Each row was made from one small tree. The marks that hang from a mark follow it in brackets, in alphabetical order. Every link used is in the known rows. Write each row's tree.
Known rows:
mabeb[dezer gena gilofan]: 1.652 -0.605 -0.862 1.040 0.567 -0.837 -0.661 -3.385 -3.207 2.203 3.059
 -2.482 -0.522 -0.068 0.208 -3.892
gena[mabeb[dezer rekit]]: 3.700 1.276 -0.693 -0.692 -0.249 -0.380 -0.776 -3.174 -2.878 3.569 2.660
 1.796 3.195 -2.138 3.105 -2.219
rekit[mabeb[dezer gena pazor] nivaf]: 1.694 4.156 -1.733 0.643 -1.065 -2.996 0.323 -1.890 -1.734 2.134 2.623
 -0.386 1.101 -1.644 0.733 -0.743
dezer[mabeb[gilofan]]: 2.771 2.604 -2.064 0.209 0.209 -0.687 -1.207 -0.670 -2.363 -3.063 3.556
 -1.627 2.674 -0.414 2.126 -1.704
pazor[mabeb[dezer gilofan rekit[nivaf]]]: 2.905 -0.654 -2.737 -0.228 -0.724 -1.745 0.411 -3.270 -3.502 1.659 1.837
 0.179 0.241 -3.400 2.005 -0.432
mabeb[gena pazor]: 0.191 2.952 0.518 -0.046 0.944 -1.714 -0.586 -1.911 0.472 -5.204 1.545
 0.307 2.005 1.085 1.049 -2.132
gena[mabeb[dezer gilofan pazor rekit]]: 2.497 -0.209 -0.305 -0.554 0.220 1.090 -0.156 -3.335 -3.249 3.865 1.274
 1.759 2.530 -1.682 2.437 0.460
nivaf[rekit[mabeb[dezer gena gilofan pazor]]]: 1.855 1.585 -2.152 0.202 -0.292 -0.642 -0.281 -4.615 -1.540 5.197 -0.970
 -0.801 1.989 -1.712 0.558 -1.288
rekit[nivaf]: 2.601 2.782 -1.874 -0.077 -0.359 -2.873 -0.378 -1.370 -0.593 -4.429
 6.295 0.749 3.587 -1.856 1.866 -2.655
mabeb[gilofan pazor rekit]: 0.823 0.380 -0.949 -1.568 0.911 1.121 -0.118 -3.254 -1.833 -0.562 2.441
 1.032 3.592 -1.170 0.882 1.389
nivaf[rekit[mabeb[gena]]]: 2.370 2.818 -2.506 -0.566 -0.398 -1.785 -0.822 -3.669 -0.615 2.850 0.683
 -0.365 3.452 -1.372 0.997 -3.773
tive[mabeb[pazor rekit]]: 2.024 2.447 -1.902 -0.750 -0.060 -1.149 0.021 -2.638 -0.319 -7.105
 -0.907 1.091 3.248 -2.284 1.861 0.651
tive[mabeb[gena gilofan pazor]]: 0.837 0.213 -1.595 0.652 0.607 -1.312 0.189 -2.005 -0.916 -7.108 -1.694
 -1.318 0.375 -0.245 0.423 -1.198
gena[mabeb]: 2.946 1.855 -0.861 -0.298 0.073 -1.675 -1.096 -1.439 -1.261 -2.920 3.677
 2.149 3.609 -0.643 3.427 -3.526
dezer[mabeb[gena gilofan pazor rekit[nivaf]]]: 1.706 1.992 -0.840 -0.624 0.473 0.624 0.125 -1.400 -2.497 2.073 0.872
 -1.956 2.376 -0.389 0.397 0.565
rekit[mabeb]: 2.080 4.372 -3.017 -0.450 -0.757 -2.774 -1.058 -1.282 -1.575 -2.402
 4.533 0.618 3.370 -1.253 1.891 -2.475
gena[mabeb[dezer gilofan pazor rekit[nivaf]]]: 2.877 -0.327 -0.529 -0.481 -0.153 0.650 0.374 -3.122 -3.219 4.826 2.003
 1.665 2.621 -2.491 2.227 0.802

Write each row's tree:
2.668 2.283 0.091 0.522 -0.173 -1.328 -0.707 -2.250 -1.141 -1.742 1.595
 2.451 2.562 -1.268 3.759 -0.999 | gena[mabeb[dezer pazor]]
1.761 -0.789 -1.773 1.047 -0.040 -2.655 -0.251 -2.729 -2.792 -1.079
 0.208 -1.270 -1.846 -0.894 1.708 -3.054 | pazor[mabeb[dezer gena gilofan]]
2.149 1.938 -1.353 0.383 0.497 -0.678 -1.054 -0.715 -2.507 -1.180 2.248
 -2.980 1.394 0.684 1.086 -2.880 | dezer[mabeb[gena gilofan]]
2.100 0.723 -2.109 1.300 -0.151 -1.285 0.006 -2.811 -1.593 -6.531 -0.862
 -0.582 0.540 -2.236 1.728 0.522 | tive[mabeb[dezer gilofan pazor]]
2.370 0.159 -0.314 0.636 0.162 -0.187 -0.434 -2.441 -2.365 0.108 1.654
 1.536 1.806 -1.056 2.936 -0.461 | gena[mabeb[dezer gilofan pazor]]
0.737 2.026 -2.350 0.029 -0.416 -1.848 0.651 -1.182 -2.254 1.229 2.943
 -0.851 1.563 -0.634 -0.279 -0.686 | rekit[mabeb[gena gilofan pazor] nivaf]
2.261 2.003 -3.908 -0.227 -0.958 -2.280 0.092 -1.180 -2.895 0.899 5.830
 -0.315 2.656 -2.100 0.668 -1.593 | rekit[mabeb[gilofan] nivaf]
2.016 3.676 -2.144 0.568 -0.699 -2.768 -0.841 -2.281 -2.581 2.245 2.668
 -1.105 0.857 -0.796 0.963 -3.405 | rekit[mabeb[dezer gena]]
1.607 -0.303 -1.474 0.268 0.363 -0.038 0.510 -3.847 -2.542 -0.662 -2.673
 -1.615 0.020 -1.673 0.195 0.221 | tive[mabeb[dezer gena gilofan pazor rekit]]
1.142 -0.533 -0.209 -0.168 0.506 0.714 0.848 -4.202 -3.145 6.163 1.306
 -1.266 0.643 -1.523 -0.677 0.592 | mabeb[dezer gena gilofan pazor rekit[nivaf]]
2.386 4.927 -0.808 -1.008 0.071 -0.088 -0.828 -1.343 -0.991 -2.527 1.431
 0.308 4.248 -1.122 2.565 1.154 | dezer[mabeb[pazor rekit]]
2.162 3.262 -1.700 0.080 -0.513 -1.445 -0.543 -4.398 -0.562 3.765 -0.953
 -0.110 2.567 -1.756 1.283 -1.677 | nivaf[rekit[mabeb[dezer gena pazor]]]
1.169 -0.749 -1.907 0.290 0.253 -2.657 -0.268 -1.787 -1.984 -3.630 0.657
 -0.852 -0.630 -0.005 1.529 -3.426 | pazor[mabeb[gena gilofan]]
1.566 2.159 0.402 -0.361 0.141 -0.643 0.521 -3.896 -1.653 3.851 1.359
 -0.100 1.519 -1.703 0.283 0.175 | mabeb[dezer gena pazor rekit[nivaf]]
